What can hang from each mark
j_700: j_406 j_801 j_979
j_196: j_321
j_933: j_979
j_979: j_196 j_406 j_700 j_933
j_801: j_321 j_700
j_321: j_196 j_801
j_406: j_700 j_979

Each row was made from one small tree. Brackets hold a mark, then the marks that hang from it, in the order of their numbers. Every link used is in the known rows. Write each row's tree.
Known rows
{j_406 {j_700 {j_801 j_321}} {j_979 j_933}}: |  .15 |  .15 | -.21 |  .04 |  .03 | -.07 | -.26 |  .04 | -.01 |  .25 | -.15 | -.13 |  .17 |  .02 |  .16 |  .03 |  .09 |  .04 |  .01 |  .03 |  .09 |  .28 | -.01 | -.01 | -.05 |
{j_321 j_196 {j_801 {j_700 {j_979 j_933}}}}: |  .23 |  .42 | -.06 |  .33 |  .05 | -.02 | -.20 |  .10 |  .03 | -.15 | -.04 | -.23 |  .03 | -.08 |  .11 |  .34 |  .13 | -.04 | -.27 |  .00 | -.15 |  .12 | -.47 |  .09 | -.01 |
{j_321 {j_801 j_700}}: |  .22 | -.04 | -.14 |  .10 |  .06 | -.05 | -.17 |  .03 | -.01 | -.10 | -.11 | -.21 | -.06 | -.09 |  .05 |  .35 |  .05 | -.05 | -.33 |  .09 |  .03 |  .25 | -.28 |  .01 |  .09 |
{j_801 j_321}: | -.16 | -.32 | -.21 |  .06 |  .02 | -.08 | -.16 | -.26 | -.03 | -.17 | -.18 | -.05 | -.07 |  .01 |  .05 |  .18 |  .09 |  .05 |  .15 |  .12 |  .13 |  .22 | -.31 |  .02 | -.12 |
{j_933 {j_979 {j_700 {j_801 j_321}}}}: | -.02 | -.06 | -.18 | -.04 |  .04 | -.03 | -.22 | -.11 |  .10 | -.13 | -.32 | -.16 |  .08 |  .10 | -.09 |  .09 |  .07 | -.05 | -.30 |  .03 | -.04 |  .26 | -.06 | -.07 |  .03 |
{j_406 {j_700 j_801 j_979}}: |  .41 | -.08 | -.12 | -.06 |  .01 | -.09 | -.16 |  .30 |  .25 |  .07 | -.11 | -.31 |  .10 | -.15 | -.04 | -.06 |  .01 | -.06 | -.32 |  .08 | -.12 |  .26 | -.11 | -.13 | -.01 |
{j_933 {j_979 j_196 j_406}}: | -.15 |  .04 | -.15 |  .31 | -.07 | -.12 | -.08 | -.20 |  .25 | -.17 | -.11 | -.13 |  .06 |  .17 | -.14 | -.02 | -.09 |  .02 | -.10 | -.04 |  .17 |  .12 |  .12 | -.20 |  .10 |
{j_196 {j_321 {j_801 {j_700 {j_979 j_933}}}}}: |  .09 | -.04 | -.12 |  .06 |  .16 | -.01 | -.23 |  .02 | -.06 | -.16 | -.15 | -.01 | -.04 | -.11 | -.02 |  .15 |  .08 |  .02 | -.22 |  .03 | -.02 |  .20 | -.51 |  .00 | -.17 |
{j_700 j_801 j_979}: |  .27 | -.26 | -.10 | -.14 |  .01 | -.09 | -.23 |  .07 |  .27 | -.20 | -.12 | -.31 |  .09 | -.10 | -.10 |  .07 |  .06 | -.01 | -.55 |  .03 | -.17 |  .18 | -.13 | -.02 |  .01 |
{j_321 j_196 {j_801 j_700}}: |  .25 |  .15 | -.06 |  .37 | -.02 | -.08 | -.14 |  .24 |  .01 | -.06 | -.04 | -.20 | -.09 | -.12 |  .13 |  .46 |  .12 | -.08 | -.03 |  .09 | -.05 |  .12 | -.35 |  .08 |  .01 |
{j_196 {j_321 {j_801 {j_700 {j_406 j_979}}}}}: |  .13 | -.38 | -.12 |  .08 |  .10 | -.06 | -.18 |  .25 | -.08 | -.07 | -.15 | -.02 | -.10 | -.10 |  .04 | -.02 |  .08 |  .01 | -.04 |  .09 |  .18 |  .20 | -.19 | -.02 | -.16 |
{j_406 {j_700 {j_801 j_321}} {j_979 j_196 j_933}}: |  .03 |  .28 | -.22 |  .16 |  .01 | -.13 | -.18 | -.05 | -.05 |  .25 | -.11 | -.16 |  .23 | -.08 |  .18 |  .05 |  .11 |  .07 |  .01 |  .01 |  .08 |  .23 |  .08 | -.01 |  .01 |
{j_321 j_196 {j_801 {j_700 j_406}}}: |  .26 | -.05 | -.05 |  .42 | -.03 | -.07 | -.10 |  .33 | -.02 | -.14 | -.02 | -.23 | -.07 | -.14 |  .17 |  .22 |  .09 | -.05 | -.09 |  .12 | -.01 |  .11 | -.26 |  .04 |  .00 |
{j_801 {j_321 j_196} {j_700 j_406 {j_979 j_933}}}: | -.09 |  .18 | -.16 |  .43 |  .08 |  .00 | -.23 | -.19 | -.08 | -.36 | -.13 | -.09 |  .13 |  .00 |  .23 | -.30 |  .20 |  .07 | -.26 |  .08 | -.09 |  .16 | -.43 |  .09 | -.10 |
{j_196 {j_321 {j_801 j_700}}}: |  .11 | -.29 | -.11 |  .08 |  .11 | -.05 | -.17 |  .15 | -.09 | -.09 | -.15 |  .00 | -.14 | -.16 | -.01 |  .23 |  .09 | -.03 | -.01 |  .10 |  .08 |  .20 | -.40 |  .01 | -.14 |
{j_700 {j_801 j_321} {j_979 j_196 j_406 j_933}}: | -.16 |  .00 | -.16 |  .11 | -.01 | -.03 | -.26 | -.41 |  .08 | -.24 | -.08 | -.16 |  .26 | -.07 |  .03 | -.07 |  .13 |  .16 | -.28 | -.01 | -.11 |  .06 | -.23 |  .00 |  .00 |
{j_979 j_700}: | -.04 | -.11 | -.27 | -.27 |  .05 | -.07 | -.07 | -.16 |  .11 | -.04 | -.20 | -.16 |  .00 |  .08 | -.05 | -.10 | -.08 | -.05 |  .03 |  .08 |  .18 |  .33 |  .08 | -.22 |  .03 |
{j_406 {j_979 j_196 {j_700 j_801} j_933}}: | -.13 |  .28 | -.27 | -.13 |  .04 | -.12 | -.15 | -.30 |  .04 |  .09 | -.15 | -.18 |  .21 |  .08 |  .06 | -.04 |  .01 |  .05 | -.16 | -.07 |  .17 |  .24 |  .36 | -.11 |  .12 |
{j_979 {j_196 {j_321 j_801}} {j_700 j_406} j_933}: | -.28 | -.10 | -.24 |  .09 |  .10 | -.03 | -.02 | -.24 | -.16 | -.11 | -.15 | -.06 |  .11 | -.11 |  .07 | -.23 | -.07 |  .14 |  .03 |  .02 |  .16 |  .19 | -.06 | -.22 | -.08 |
{j_979 j_196 {j_700 j_406} j_933}: | -.34 |  .09 | -.30 |  .09 |  .05 | -.07 |  .01 | -.43 |  .00 | -.15 | -.13 | -.16 |  .19 |  .05 |  .09 | -.37 | -.15 |  .12 | -.13 |  .00 |  .18 |  .25 |  .21 | -.27 |  .10 |
{j_700 {j_406 {j_979 j_933}} j_801}: |  .11 | -.45 | -.15 |  .07 | -.01 | -.10 | -.21 |  .13 |  .12 | -.07 | -.10 | -.22 |  .11 |  .06 |  .10 | -.17 | -.03 |  .09 | -.37 |  .03 |  .11 |  .19 |  .29 | -.04 |  .03 |
{j_196 j_321}: | -.06 | -.49 | -.14 |  .03 |  .06 | -.11 | -.11 |  .04 |  .04 | -.10 | -.15 |  .06 | -.16 | -.04 | -.08 |  .09 | -.02 |  .01 |  .23 |  .09 |  .18 |  .20 | -.21 | -.10 | -.22 |
{j_406 {j_700 j_801} {j_979 {j_196 j_321} j_933}}: |  .09 |  .19 | -.17 |  .15 |  .03 | -.15 | -.15 |  .14 |  .02 |  .29 | -.09 | -.10 |  .16 | -.11 |  .09 | -.03 |  .03 |  .04 |  .04 | -.02 |  .12 |  .20 |  .15 | -.10 | -.04 |

Write each row's tree
|  .16 |  .25 | -.16 |  .12 |  .09 | -.07 | -.09 |  .07 |  .06 |  .04 | -.07 | -.17 |  .12 | -.16 |  .00 | -.03 | -.02 |  .05 | -.10 |  .00 | -.02 |  .22 | -.35 | -.15 | -.12 |  {j_406 {j_700 {j_979 {j_196 {j_321 j_801}} j_933}}}
| -.18 |  .00 | -.19 |  .09 | -.04 | -.05 | -.15 | -.28 |  .12 | -.12 | -.23 | -.14 |  .17 |  .07 | -.09 | -.12 |  .05 |  .01 | -.10 |  .02 |  .06 |  .16 |  .13 | -.17 |  .10 |  {j_933 {j_979 j_196 j_406 {j_700 {j_801 j_321}}}}
| -.14 | -.17 | -.23 | -.13 | -.10 | -.09 | -.05 | -.24 |  .15 |  .00 | -.09 | -.19 |  .16 | -.06 | -.02 | -.25 | -.04 |  .02 |  .09 |  .09 |  .16 |  .16 |  .35 | -.28 |  .17 |  {j_979 j_196 j_406 {j_700 j_801}}
| -.21 | -.01 | -.15 |  .41 |  .09 | -.07 | -.10 | -.18 | -.13 | -.18 | -.06 | -.01 |  .06 | -.14 |  .11 |  .06 | -.01 |  .12 | -.14 |  .01 |  .08 |  .14 | -.25 | -.05 | -.04 |  {j_979 {j_196 {j_321 {j_801 {j_700 j_406}}}} j_933}
|  .32 |  .02 | -.13 |  .05 | -.02 | -.14 | -.10 |  .20 |  .22 |  .07 | -.07 | -.34 |  .16 | -.22 | -.01 | -.04 |  .02 | -.03 | -.31 |  .07 | -.12 |  .22 | -.07 | -.14 |  .04 |  {j_406 {j_700 j_801 {j_979 j_196}}}
|  .06 | -.02 | -.17 | -.07 |  .04 | -.05 | -.19 | -.02 |  .20 | -.10 | -.28 | -.22 |  .07 |  .12 | -.14 |  .06 | -.02 | -.09 | -.40 |  .01 | -.03 |  .26 |  .08 | -.14 |  .09 |  {j_933 {j_979 {j_700 j_801}}}
|  .16 |  .33 | -.25 |  .02 |  .05 | -.10 | -.14 |  .02 |  .11 |  .26 | -.10 | -.14 |  .10 |  .16 |  .08 | -.08 | -.08 |  .02 |  .05 | -.02 |  .25 |  .32 |  .13 | -.16 | -.02 |  {j_406 j_700 {j_979 j_933}}
|  .18 |  .10 | -.16 |  .08 |  .01 | -.17 | -.05 |  .26 |  .00 |  .30 | -.08 | -.13 |  .02 | -.13 |  .05 |  .02 |  .03 | -.01 |  .24 |  .03 |  .25 |  .23 |  .08 | -.13 | -.11 |  {j_406 j_700 {j_979 {j_196 {j_321 j_801}}}}
|  .14 |  .12 | -.15 |  .21 |  .09 | -.03 | -.15 | -.08 |  .01 | -.26 | -.07 | -.28 |  .11 | -.11 |  .10 | -.01 |  .03 |  .06 | -.62 |  .02 | -.05 |  .19 | -.27 | -.02 |  .08 |  {j_321 {j_801 {j_700 j_406 {j_979 j_196 j_933}}}}
| -.08 | -.16 | -.14 |  .46 |  .01 | -.07 | -.15 | -.02 | -.11 | -.26 | -.12 | -.05 | -.01 | -.06 |  .25 | -.15 |  .19 |  .01 |  .02 |  .19 |  .04 |  .17 | -.28 |  .09 | -.07 |  {j_801 {j_321 j_196} {j_700 j_406}}
|  .07 |  .09 | -.20 |  .16 |  .12 | -.02 | -.19 | -.17 |  .13 | -.34 | -.12 | -.20 |  .14 |  .07 |  .07 | -.44 | -.02 |  .04 | -.71 |  .02 |  .00 |  .27 | -.12 | -.08 |  .07 |  {j_801 {j_700 j_406 {j_979 j_933}}}
| -.22 |  .14 | -.21 |  .14 |  .05 | -.15 | -.13 | -.23 |  .01 |  .02 | -.11 |  .01 |  .06 |  .09 |  .03 |  .03 | -.01 |  .10 |  .10 | -.09 |  .27 |  .17 |  .13 | -.06 | -.08 |  {j_406 {j_979 {j_196 j_321} j_933}}
|  .08 | -.52 | -.21 | -.21 |  .01 | -.06 | -.10 |  .08 |  .11 | -.09 | -.19 | -.25 |  .07 | -.05 |  .02 | -.29 | -.05 | -.01 | -.22 |  .15 |  .08 |  .28 |  .23 | -.21 |  .06 |  {j_979 {j_700 j_406 j_801}}
|  .06 |  .27 | -.18 |  .13 |  .07 | -.12 | -.13 | -.22 |  .14 | -.25 | -.09 | -.22 |  .11 | -.05 |  .00 | -.15 |  .06 | -.05 | -.57 |  .02 | -.02 |  .24 | -.11 | -.04 |  .13 |  {j_801 {j_700 {j_979 j_196}}}
| -.24 |  .09 | -.21 |  .33 |  .00 | -.08 | -.03 | -.21 |  .04 |  .06 | -.01 |  .08 |  .11 | -.02 |  .04 | -.22 | -.12 |  .13 |  .44 |  .02 |  .26 |  .12 | -.04 | -.30 | -.07 |  {j_979 {j_196 j_321} {j_406 j_700} j_933}
| -.32 | -.21 | -.25 | -.09 | -.01 | -.08 |  .01 | -.28 |  .04 | -.02 | -.11 |  .02 |  .05 | -.02 | -.07 | -.40 | -.06 |  .05 |  .46 |  .08 |  .32 |  .16 |  .18 | -.34 | -.04 |  {j_979 {j_196 j_321} j_406 j_700}
|  .16 | -.47 | -.09 |  .11 | -.04 | -.14 | -.11 |  .13 |  .24 | -.29 | -.06 | -.39 |  .17 | -.19 | -.01 | -.29 |  .01 |  .08 | -.64 |  .06 | -.11 |  .12 |  .09 | -.08 |  .04 |  {j_700 j_406 j_801 {j_979 j_196}}
| -.19 | -.11 | -.12 |  .32 | -.04 | -.11 | -.09 | -.14 |  .18 | -.17 | -.13 | -.01 |  .01 |  .11 | -.16 | -.06 | -.05 |  .02 |  .07 | -.03 |  .18 |  .09 |  .03 | -.20 | -.03 |  {j_933 {j_979 {j_196 j_321} j_406}}
|  .03 | -.35 | -.08 |  .21 | -.07 | -.11 | -.22 |  .09 |  .01 | -.10 | -.12 | -.12 | -.02 | -.16 |  .11 |  .41 |  .18 |  .00 |  .09 |  .14 | -.09 |  .11 | -.25 |  .12 | -.08 |  {j_700 {j_801 {j_321 j_196}}}
| -.09 |  .23 | -.24 | -.10 |  .04 | -.04 | -.23 | -.17 | -.02 |  .10 | -.20 | -.10 |  .15 |  .13 |  .13 |  .04 |  .11 |  .03 |  .07 | -.02 |  .11 |  .22 |  .13 | -.01 | -.04 |  {j_406 {j_979 {j_700 {j_801 {j_321 j_196}}} j_933}}
| -.23 |  .00 | -.19 |  .08 |  .01 | -.07 | -.08 | -.21 |  .14 | -.11 | -.21 | -.02 |  .07 |  .12 | -.16 | -.27 | -.06 |  .00 |  .09 | -.01 |  .20 |  .16 |  .13 | -.29 | -.02 |  {j_933 {j_979 {j_196 j_321} j_406 j_700}}
| -.13 |  .15 | -.18 |  .12 |  .06 | -.13 | -.13 | -.17 | -.04 |  .04 | -.10 | -.03 |  .05 |  .03 |  .04 |  .18 |  .02 |  .11 |  .06 | -.09 |  .23 |  .15 |  .03 | -.02 | -.09 |  {j_406 {j_979 {j_196 {j_321 j_801}} j_933}}
| -.14 |  .08 | -.18 |  .09 |  .01 | -.10 | -.15 | -.21 |  .07 | -.14 | -.27 | -.19 |  .14 | -.01 | -.06 |  .08 |  .08 | -.03 | -.28 |  .01 | -.05 |  .21 |  .00 | -.07 |  .09 |  {j_933 {j_979 j_196 {j_700 {j_801 j_321}}}}
|  .04 | -.82 | -.12 |  .13 | -.05 | -.09 | -.19 |  .10 |  .00 | -.22 | -.14 | -.17 |  .02 | -.13 |  .11 | -.07 |  .08 |  .09 | -.19 |  .19 |  .00 |  .17 | -.08 |  .02 | -.06 |  {j_700 j_406 {j_801 j_321}}
| -.05 |  .20 | -.15 |  .28 |  .02 | -.02 | -.23 | -.20 |  .01 | -.25 | -.11 | -.06 |  .08 |  .01 |  .12 | -.16 |  .24 |  .00 | -.01 |  .10 | -.03 |  .12 | -.40 |  .06 | -.09 |  {j_801 {j_321 j_196} {j_700 {j_979 j_406}}}
| -.02 | -.24 | -.22 |  .10 |  .02 | -.10 | -.13 | -.06 |  .11 | -.10 | -.10 | -.14 |  .05 |  .20 |  .09 | -.29 | -.13 |  .11 | -.16 |  .00 |  .29 |  .23 |  .25 | -.13 | -.03 |  {j_700 {j_406 {j_979 j_933}}}
|  .15 | -.34 | -.12 |  .05 |  .04 | -.04 | -.23 |  .04 |  .21 | -.31 | -.10 | -.30 |  .18 | -.03 |  .01 | -.28 | -.04 |  .11 | -.71 |  .01 | -.15 |  .16 | -.06 | -.06 |  .00 |  {j_700 j_406 j_801 {j_979 j_933}}
|  .25 |  .23 | -.06 |  .38 |  .04 | -.02 | -.17 |  .19 |  .02 | -.22 | -.02 | -.25 |  .05 | -.09 |  .16 |  .09 |  .09 |  .00 | -.35 |  .03 | -.12 |  .11 | -.37 |  .05 | -.03 |  {j_321 j_196 {j_801 {j_700 j_406 {j_979 j_933}}}}
| -.08 |  .10 | -.14 |  .38 |  .01 | -.08 | -.18 | -.12 | -.10 | -.18 | -.14 | -.02 | -.03 | -.05 |  .20 |  .16 |  .24 | -.05 |  .10 |  .15 |  .00 |  .18 | -.41 |  .14 | -.05 |  {j_801 {j_321 j_196} j_700}
| -.40 |  .27 | -.33 |  .01 |  .00 | -.04 | -.03 | -.59 |  .08 | -.06 | -.08 | -.06 |  .20 |  .16 |  .03 | -.30 | -.16 |  .11 |  .17 | -.02 |  .27 |  .19 |  .25 | -.34 |  .14 |  {j_979 j_196 j_406 j_700 j_933}
| -.40 | -.10 | -.27 |  .08 |  .09 | -.06 |  .00 | -.32 | -.09 | -.14 | -.16 |  .00 |  .13 | -.03 |  .06 | -.41 | -.11 |  .13 |  .08 |  .02 |  .20 |  .21 |  .08 | -.27 | -.07 |  {j_979 {j_196 j_321} {j_700 j_406} j_933}
| -.07 | -.16 | -.14 |  .22 |  .09 | -.06 | -.09 | -.08 |  .04 | -.32 | -.07 | -.16 |  .12 | -.09 |  .01 | -.29 | -.04 |  .17 | -.36 | -.03 |  .01 |  .11 | -.23 | -.11 | -.15 |  {j_700 j_406 {j_979 {j_196 {j_321 j_801}} j_933}}
|  .24 | -.17 | -.11 |  .20 | -.06 | -.10 | -.14 |  .30 |  .05 |  .14 | -.11 | -.17 |  .02 | -.19 |  .12 |  .20 |  .12 | -.05 |  .20 |  .17 | -.05 |  .20 | -.23 | -.02 | -.08 |  {j_406 {j_700 {j_801 {j_321 j_196}}}}
|  .11 | -.47 | -.11 |  .14 |  .10 | -.05 | -.15 |  .21 | -.08 | -.14 | -.14 | -.02 | -.14 | -.15 |  .02 |  .03 |  .05 |  .01 | -.05 |  .13 |  .10 |  .19 | -.34 | -.03 | -.17 |  {j_196 {j_321 {j_801 {j_700 j_406}}}}
|  .18 |  .09 | -.12 |  .11 |  .04 | -.09 | -.15 |  .12 |  .12 |  .05 | -.09 | -.20 |  .18 | -.22 |  .00 | -.07 |  .02 |  .02 | -.25 |  .02 | -.14 |  .20 | -.22 | -.13 | -.06 |  {j_406 {j_700 j_801 {j_979 {j_196 j_321} j_933}}}
